Each row was made from one walk, in order. Every step used is in the known rows, and no mark comes twice. Write each row's walk.
Known rows:
Q, V, N, P, R: -7.6; -12.9; -3.1; -2.8; 12.0; 14.4; -15.5; -15.4; -7.5; 7.2; -4.6; 4.4; -30.0; -11.8; 4.4; 18.4; 14.0; 8.2; 20.6; 18.0; 7.4; 0.2; 32.1; -20.6; -19.5; -27.3; -3.6; 18.5
N, P, R, V, F: -8.1; 33.5; 23.6; 44.1; 3.9; -15.2; 5.0; -10.1; 8.5; 29.3; -15.1; -14.8; -7.9; -39.8; -9.6; 3.4; -11.4; -6.0; 17.3; 51.7; -8.9; -6.3; -20.4; -14.6; 25.1; 10.8; 2.1; 13.7
F, V, P, R, X, G: 12.4; -13.8; -3.2; -7.3; -13.5; -1.6; -13.3; -4.7; -0.9; 2.8; 24.7; 6.5; 18.8; -13.7; -8.2; 31.8; -3.2; -13.6; -18.9; 29.2; -32.5; -1.8; -28.0; -51.8; 17.7; -4.3; 19.7; -12.4
R, P: -40.6; -13.1; 12.1; 68.0; -0.7; 23.1; 8.8; 11.2; 0.2; -3.0; 22.4; -28.8; -7.2; 29.5; 0.8; 2.8; -8.8; 18.8; 7.3; 21.9; 3.3; 45.5; 12.3; -6.6; 0.5; 27.6; 9.1; 20.1
F, V, P: 4.5; 2.6; 4.7; -8.8; -20.7; 12.1; -19.2; 4.5; -10.5; -17.2; 29.5; -9.8; 22.8; -13.8; -8.1; 40.2; 12.1; -11.5; -22.6; 6.9; -45.4; -7.8; -2.3; -21.4; -6.5; 0.2; 24.3; -10.5
T, V, N, P, R: -10.7; 20.7; 2.8; -37.0; -33.7; 9.2; -0.1; 0.9; -18.1; 10.3; -23.3; 2.8; -25.2; -43.5; 40.4; 0.5; 21.5; 11.9; -4.6; -8.4; 8.1; 10.3; 7.2; 29.0; 10.4; -1.9; -7.2; 13.6
N, V, F: 25.3; 41.7; 29.8; -49.8; 4.5; -6.2; -17.3; 0.5; 18.7; -31.1; -24.3; -0.1; 16.6; -55.1; 6.0; -22.7; -21.3; 8.8; 6.4; -58.1; -28.6; -1.4; 11.5; 23.3; 13.4; -1.9; 4.9; -7.3
N, V, P, R, X, G, A: 18.9; 29.7; -9.3; -10.5; 12.3; -20.0; -8.1; 18.1; 16.6; -6.8; 19.2; 6.4; 33.5; -22.5; -5.5; -2.4; -12.3; -5.1; 9.5; 0.1; -47.7; -5.6; -32.0; -12.1; 8.2; -3.3; -1.1; -25.6
Q, V, N, P, R, X, G, A: -12.5; -31.7; -9.5; 4.6; 23.3; 3.8; -25.0; -14.8; -3.0; 24.8; -1.8; 13.4; -10.7; -6.4; 2.7; 17.7; 13.3; 8.4; 25.3; 12.1; 5.9; 12.5; 16.1; -29.9; -15.6; -32.8; -2.5; 10.4
V, N, P, R, X, G: -5.6; 26.9; 11.5; 24.1; -11.7; -20.7; -10.4; -5.4; -1.0; 31.9; -10.1; 6.1; 3.9; -44.5; -4.6; 22.1; -4.2; 8.3; 17.8; 42.2; 12.3; 18.7; -9.3; 46.4; 22.7; -24.1; -0.8; -8.8
T, V, N: -10.4; 5.8; -6.7; -51.4; -33.1; 20.3; -5.8; 2.6; -19.4; -12.8; -26.7; 5.8; -23.8; -18.0; 46.0; -4.3; 26.1; 16.6; -13.2; -54.2; 13.4; 11.8; 27.3; 41.2; -9.9; -2.8; -4.1; 14.4
X, G, V: -41.4; -38.5; 18.0; -8.1; 10.8; 7.1; -3.8; 31.0; 11.4; -4.5; 5.5; 5.9; 51.1; 51.1; -18.4; -8.2; -19.5; -20.5; -0.5; -23.6; 0.7; 8.3; 9.3; -55.4; 3.6; -2.0; -23.1; -22.5
R, V, P: -22.6; 7.3; 2.9; -11.7; -3.2; 5.4; 1.7; 1.8; -12.7; -18.5; -2.4; -20.9; -1.0; 45.6; -18.7; 19.5; 16.3; 1.0; -6.3; -3.7; -23.3; 2.2; 0.8; -24.3; -31.2; 18.8; 12.9; -10.9
Q, V, P: -10.2; -53.5; -14.9; -1.2; 20.9; 16.2; -11.1; -2.8; -24.0; -9.9; 31.3; -15.3; -23.3; 46.8; -8.9; 8.0; 24.6; -8.9; 2.5; 6.5; -26.4; -10.8; 33.5; -26.1; -54.2; -1.4; -1.7; 15.9
N, V, P: 11.5; 44.6; 7.9; -24.1; -3.8; -6.6; -9.1; 17.7; 3.5; -29.0; 17.0; -20.1; 23.0; -16.9; -8.5; 7.2; 0.1; -5.9; 4.6; -13.2; -56.0; -6.6; -9.5; 1.7; -9.9; 2.3; -2.2; -22.7
R, X, G: 6.2; -46.5; -5.1; 47.5; 4.7; -24.2; -7.4; -23.6; 4.5; 19.2; -12.5; -15.7; 14.1; 43.7; -8.9; -11.5; -13.9; -7.3; 6.6; -32.3; 18.3; 40.7; -25.4; -29.8; -7.6; -7.9; -13.4; -3.1
P, R: 13.1; 8.3; -30.3; 68.5; 7.1; 6.6; 21.1; 3.4; 25.0; -3.8; -1.2; 27.8; -9.2; -10.8; 21.4; -24.2; -16.1; -2.6; 5.8; -0.6; 18.5; -34.7; 17.8; 10.1; 2.7; -3.8; 0.7; 29.1
R, V, T: -23.8; 38.0; -0.4; -1.4; 7.9; 16.6; 1.7; -10.0; 7.1; -35.6; -13.1; -19.4; -7.6; 39.0; -35.0; 10.3; 11.7; -1.7; -0.2; -36.1; 11.5; -11.9; 27.8; -15.4; -32.1; 25.2; -2.7; 1.8
N, P, R: -9.3; 33.7; 9.0; 90.7; -2.6; -14.4; 7.7; 1.0; 10.3; 32.7; 4.2; -18.6; -1.2; -36.2; -2.8; 3.8; -11.6; -15.9; 20.9; 58.9; -13.0; -13.8; -15.6; -2.5; 13.3; 3.3; -4.7; 18.5
Q, V, N: -7.9; -27.1; -11.7; -20.1; 11.2; 25.9; -19.1; -13.2; -8.5; -15.5; -5.3; 10.2; -23.4; 12.8; 10.6; 10.8; 18.6; 13.0; 12.4; -28.5; 12.6; 0.9; 54.3; -8.7; -41.2; -29.1; 0.4; 17.8
Q, V, R, P: -20.1; -46.4; -3.0; 4.6; 33.2; 28.0; 2.3; -14.8; -3.9; -14.7; 27.1; -11.5; -37.8; 51.2; -6.7; -11.8; 15.9; 15.0; 1.3; 9.9; 19.5; -26.5; 38.2; -17.2; -40.0; 4.6; 8.0; 31.9
N, P, R, X, G, V: 7.2; 7.2; 8.4; 58.5; 4.2; -24.8; 7.0; -1.6; 6.2; 46.9; -3.9; -15.3; 7.1; -21.2; -13.0; 3.9; -19.0; -20.8; 20.5; 59.1; -2.6; 14.7; -42.3; -38.1; 30.9; 1.3; -18.8; -2.9
F, V, P, R, X, G, A: 9.5; -10.8; -13.1; 5.6; -5.4; -0.5; -17.2; 5.3; 1.4; 4.6; 33.0; 17.4; 32.4; -21.7; -3.4; 33.2; 1.9; -11.9; -16.5; 18.2; -37.9; -6.3; -25.7; -38.0; 11.6; -6.6; 25.0; -11.7

Which walk is each row?
1.0; -23.4; 12.3; -57.9; -15.2; 12.2; -6.2; -7.9; -20.3; -11.2; -25.0; 0.6; -29.1; -25.7; 41.3; -36.3; 11.9; 8.3; -21.4; -67.8; 2.6; 2.8; 26.6; 41.7; 1.1; 17.9; 0.6; 28.0 -> T, V, F
-6.4; 0.1; 25.1; -35.3; 6.7; 7.1; -8.4; -18.1; 5.5; -20.7; -37.6; -0.5; -6.1; 7.1; -4.4; -9.7; -4.6; 14.5; -4.0; -49.6; 5.1; 5.6; 23.8; -2.8; -8.0; 13.8; 18.1; 5.6 -> R, V, F
5.2; 29.4; -20.7; 10.6; -0.3; 11.6; 15.5; -5.3; 21.7; -8.7; -25.5; 39.9; -16.1; -13.3; 14.3; -2.2; -8.6; 14.7; 7.4; 1.0; 31.3; -17.0; 16.9; -8.7; 7.4; -7.5; 10.6; 10.9 -> P, R, V, N
-38.8; -15.2; 23.5; -19.8; 5.0; -0.4; -5.1; 28.2; 9.8; 12.0; 1.7; 16.4; 44.9; 10.6; -20.3; 7.0; -17.8; -15.8; 8.9; 17.3; 7.4; 11.5; 0.2; -33.1; 27.5; -13.3; -18.6; -29.1 -> X, G, V, N, P, R
-15.8; 39.6; 15.2; 65.0; -2.7; -9.1; 7.4; -5.8; 12.3; 30.2; -10.5; -18.9; -5.7; -27.1; -8.3; 9.1; -9.1; -9.1; 21.6; 56.1; -9.5; -6.8; -23.7; -37.1; 14.2; 8.2; -1.8; 10.5 -> N, P, R, V
6.8; -4.7; -24.7; 40.1; 5.4; -8.2; 15.5; 20.5; -10.9; -1.3; 44.5; 4.5; -6.6; 10.3; -5.5; 0.9; 6.8; -14.1; -7.1; 45.3; -29.8; -31.8; 3.0; 49.2; -11.6; 15.5; 6.5; 7.4 -> V, P, R
-34.1; -40.8; 10.1; -14.6; 14.1; -0.4; 3.5; 38.1; 2.9; 0.4; 27.8; 10.9; 43.9; 46.4; -25.4; -4.0; -14.7; -28.4; -3.0; 14.7; -13.6; -2.5; -2.4; -40.7; 10.5; 5.6; -19.2; -27.0 -> X, G, V, P, R
14.7; 37.1; 1.9; 28.5; -13.8; -16.6; -5.4; -7.8; -3.7; 27.6; -13.4; 5.2; -5.3; -53.1; 2.4; 22.5; -0.9; 10.0; 17.3; 35.1; 9.9; 17.2; -4.0; 67.8; 16.1; -21.3; 3.2; -0.8 -> V, N, P, R, X
2.3; 19.1; -22.3; 33.6; 5.9; 12.1; 22.1; -6.4; 28.0; -8.7; -22.1; 25.7; -14.1; 3.8; 13.4; -13.6; -14.5; 5.3; 6.0; -4.7; 25.7; -24.1; 8.7; -42.4; 2.8; 3.6; 4.5; 16.8 -> P, R, V
45.6; -21.3; -27.2; -28.9; 9.0; -0.1; 21.9; 36.3; -21.5; -5.3; 21.2; 16.8; 16.6; 16.0; -11.4; 4.2; -0.9; -26.9; -13.5; 7.0; -19.2; 3.0; -4.3; 12.6; 5.4; 10.6; -14.7; -27.5 -> G, V, P, R, X
-22.4; 1.3; 9.1; 38.8; 16.3; 11.6; 18.6; 4.1; 2.0; -14.0; 40.5; -15.8; -12.1; 36.1; -13.6; -22.4; 3.5; 20.1; -11.3; 25.9; 24.6; -35.3; 18.4; 75.8; -11.3; 24.1; 19.7; 17.7 -> V, R, P
12.8; -28.2; -24.1; 36.0; 7.4; -26.1; 10.8; 8.8; -13.3; 14.5; 39.3; -1.3; -3.8; 21.3; -12.9; -1.4; 1.2; -14.6; -6.1; 47.9; -22.8; -5.9; -24.5; 24.0; -2.3; 10.1; -0.3; -3.2 -> V, P, R, X, G
-10.9; 1.3; 5.5; -39.5; -31.7; -2.7; -5.7; -9.3; -15.2; 23.0; -26.9; -0.6; -22.1; -31.6; 33.4; -0.6; 14.9; 9.7; -2.8; -2.6; 14.1; 28.3; -14.4; 4.1; 20.0; -3.7; -13.5; 6.3 -> T, V, N, P, R, X, G
-6.5; 47.0; 9.1; 28.6; -16.1; -9.5; -4.9; 2.9; -0.3; 18.3; -8.1; 10.1; -0.4; -53.5; 5.1; 21.5; 3.5; 7.7; 17.3; 36.7; 5.8; 1.9; 9.9; 69.8; 14.0; -21.9; 5.0; 2.5 -> V, N, P, R
-1.2; -51.2; -28.2; 4.6; 27.1; 14.4; 0.4; -2.9; -15.7; -5.4; 31.4; 4.1; -32.9; 32.8; -1.6; 3.5; 18.0; -6.5; 4.7; 25.4; -16.1; -25.1; 27.5; -36.0; -39.0; -2.3; -2.2; 21.9 -> Q, V, P, R
-24.6; -12.6; 0.7; -28.0; -12.5; 23.6; 16.4; 0.9; -15.8; -14.2; 9.3; -16.0; -34.9; 20.1; 27.6; -28.5; 23.0; 18.6; -26.1; -18.1; 21.8; -14.5; 12.0; 34.7; -7.9; 30.3; 4.2; 26.3 -> T, V, R, P
46.2; -10.6; -12.2; -33.5; 17.1; 6.5; 20.2; 19.3; -8.2; -16.7; 3.7; 10.9; 18.0; 28.3; -15.0; -17.2; -0.8; -14.0; -18.8; -35.8; 21.7; -18.2; 10.3; 44.3; -9.6; 4.3; -11.3; -22.6 -> G, V, R, X
22.9; 26.1; 0.0; -23.9; 3.1; -20.5; -2.8; 8.4; 12.6; -10.1; 10.9; -3.4; 18.9; -17.5; -10.8; -3.5; -14.9; -5.8; 6.8; 11.2; -41.1; 0.8; -35.6; -29.6; 12.1; -0.7; -6.9; -22.6 -> N, V, P, R, X, G
6.3; 21.9; 19.9; -13.9; -27.8; -2.0; -28.4; -18.6; 6.8; 15.5; -9.7; 9.9; 23.0; -59.1; -2.7; 48.0; -5.7; 1.7; -2.5; 25.5; -8.2; 21.0; -23.5; -35.5; 36.0; -28.5; 19.0; -16.0 -> F, V, N, P, R, X, G
-2.4; -15.3; -22.7; -27.0; -17.5; 9.5; 14.0; 14.0; -26.6; -4.8; 11.6; -0.4; -30.0; 1.3; 34.1; -13.8; 26.4; -4.9; -22.8; -3.5; -15.9; -11.6; 1.7; 15.4; -8.4; 23.1; -5.1; 17.7 -> T, V, P, R
-7.5; 8.8; 16.3; -2.3; -8.2; 24.2; -6.4; -7.5; 7.7; -21.2; 25.1; -5.0; 11.5; -8.3; -6.9; 17.9; 1.1; 11.5; -24.4; 11.8; 1.6; -21.8; 6.3; -8.9; 8.8; 7.0; 34.6; 5.3 -> F, V, R, P
-3.5; -36.4; -18.7; -34.0; -15.9; -3.2; 8.6; 2.1; -23.6; 8.6; 8.4; -2.9; -26.7; 12.9; 26.7; -15.4; 19.3; -6.4; -20.0; 0.9; -10.1; 6.8; -20.9; -9.7; 0.9; 20.6; -12.0; 8.7 -> T, V, P, R, X, G
-17.6; 15.7; 10.1; -38.7; -35.9; 11.0; -8.9; 2.2; -24.4; 6.1; -24.6; -11.0; -20.1; -35.0; 36.3; 7.7; 25.2; 12.4; -7.3; -21.9; -0.1; 17.5; 10.4; 35.0; 1.1; -0.4; -5.9; 9.2 -> T, V, N, P
1.3; 50.3; 21.6; -18.1; 9.6; 5.1; 1.8; 8.1; 20.8; -32.2; 11.3; -15.5; 8.3; -11.6; -6.8; -15.6; -9.4; 17.1; 3.0; -5.5; -5.2; -21.4; -2.4; 15.0; 3.7; 10.1; 5.4; -8.5 -> N, V, R, P
13.2; 9.1; -8.9; 4.5; 12.3; 3.6; 15.8; -13.5; 24.1; -8.0; -25.4; 33.8; -22.2; -17.6; 11.9; -22.8; -19.3; 9.3; 2.6; -8.6; 22.4; -23.2; 15.3; -9.2; 18.5; 8.9; 15.6; 20.3 -> P, R, V, F
34.4; -21.1; -26.8; 21.5; 8.4; -13.0; 14.3; -5.5; 15.9; 16.5; -13.6; 38.1; 1.2; -3.9; 8.2; -15.9; -25.1; -4.9; 7.3; 3.4; 33.8; 10.0; -14.6; -14.1; 28.1; -12.5; -10.9; -1.9 -> P, R, X, G, V, N
14.2; -36.9; 5.2; 2.2; 0.8; -24.2; -8.4; -7.8; -6.3; 31.3; -15.8; -12.5; 24.8; 20.4; -18.5; 7.7; -13.8; -10.6; 9.6; -10.9; 11.7; 57.7; -34.6; -24.6; 13.3; -12.7; -20.7; -25.6 -> R, X, G, V, N, P
30.6; -27.4; -28.1; 38.5; 15.0; -12.5; 17.9; -4.6; 19.1; 16.9; -10.9; 30.3; 0.7; 10.0; 5.7; -22.5; -28.2; -11.5; 5.9; -0.4; 31.5; 7.1; -20.2; -37.6; 21.7; -5.2; -15.5; 5.2 -> P, R, X, G, V
-25.0; 43.4; 23.8; -17.7; -16.4; 6.8; -11.4; -10.9; -0.1; -2.9; -36.3; -11.2; 2.4; -2.9; -10.5; 33.6; 9.5; 17.5; 10.9; -3.9; 3.1; 21.9; 4.6; -9.0; -7.1; -5.2; 9.1; -14.1 -> R, V, N, P
-15.1; 45.3; 21.0; 21.8; -18.3; -7.8; -16.5; 1.9; -8.1; 14.0; -7.4; -8.7; 9.8; -42.0; -2.3; 27.0; 10.1; 11.5; 14.5; 20.4; -3.8; 14.5; 16.1; 77.3; 0.5; -22.2; 6.4; -5.3 -> V, N, P
5.4; -9.4; 2.0; -29.0; 16.7; 21.4; 24.5; 35.1; -6.4; -23.6; 23.2; 5.7; 16.0; 32.5; -17.2; -11.8; -3.3; -3.2; -16.8; -3.3; 15.9; -12.9; 21.2; 34.2; 3.1; 19.6; -3.6; -15.8 -> G, V, R, P
22.9; 33.5; 13.4; -27.3; 10.3; -15.6; -4.1; -9.1; 26.1; -20.7; -5.3; -10.8; 20.2; -4.0; -12.6; -24.2; -12.5; 6.4; 3.0; -33.9; 0.2; -21.5; -21.5; 2.2; -1.2; -7.0; -3.8; -17.2 -> N, V, R, X, G
-2.8; -26.0; -5.6; -37.5; -9.1; 1.9; 7.6; -15.2; -12.8; -1.4; -10.1; -8.6; -26.3; 25.7; 23.3; -37.1; 20.7; 5.8; -24.7; -42.8; 28.9; -17.9; -6.1; 23.2; -15.0; 11.9; -6.2; 15.2 -> T, V, R, X, G
18.8; -56.0; -5.8; 2.9; 10.0; -24.3; -2.7; -0.9; -9.9; 18.2; 0.1; -12.7; 25.1; 49.2; -19.9; 0.5; -11.1; -19.0; -1.2; -18.7; -2.1; 45.7; -32.3; -31.2; -0.3; 1.1; -19.9; -26.4 -> R, X, G, V, P
10.1; -22.5; -0.9; 25.3; 20.3; -21.7; 8.0; -21.0; 4.5; 1.8; 13.1; -8.0; 3.4; 44.9; -19.9; -29.6; 1.0; 3.3; -11.7; -13.0; 35.9; -38.4; -9.1; 59.2; -20.7; -0.1; 4.6; 3.8 -> V, R, X, G
24.3; -58.7; 5.4; -7.5; 13.6; -24.0; -4.4; -11.8; -2.9; 16.9; -19.1; -3.3; 21.1; 28.8; -13.8; -16.5; -20.8; -12.2; -0.8; -40.4; 13.1; 47.8; -23.5; -19.7; 12.2; -3.4; -15.6; -18.5 -> R, X, G, V, F
40.2; 47.3; 5.4; -24.0; 7.5; -12.9; -2.4; -8.9; 19.0; -25.3; -7.4; -10.5; 11.7; -14.9; -4.6; -22.2; -8.6; 9.5; 2.2; -42.7; -4.0; -24.3; -14.6; 22.7; -8.5; -5.5; 0.0; -12.6 -> N, V, R, X
-18.3; 30.2; 8.3; -29.5; -14.5; 15.4; -7.1; -8.3; 2.9; -21.1; -36.9; 4.2; -2.3; 12.4; -0.7; 22.4; 9.0; 23.0; 2.7; -37.6; 16.7; 14.5; 24.0; -3.8; -16.8; -7.5; 14.8; -9.6 -> R, V, N
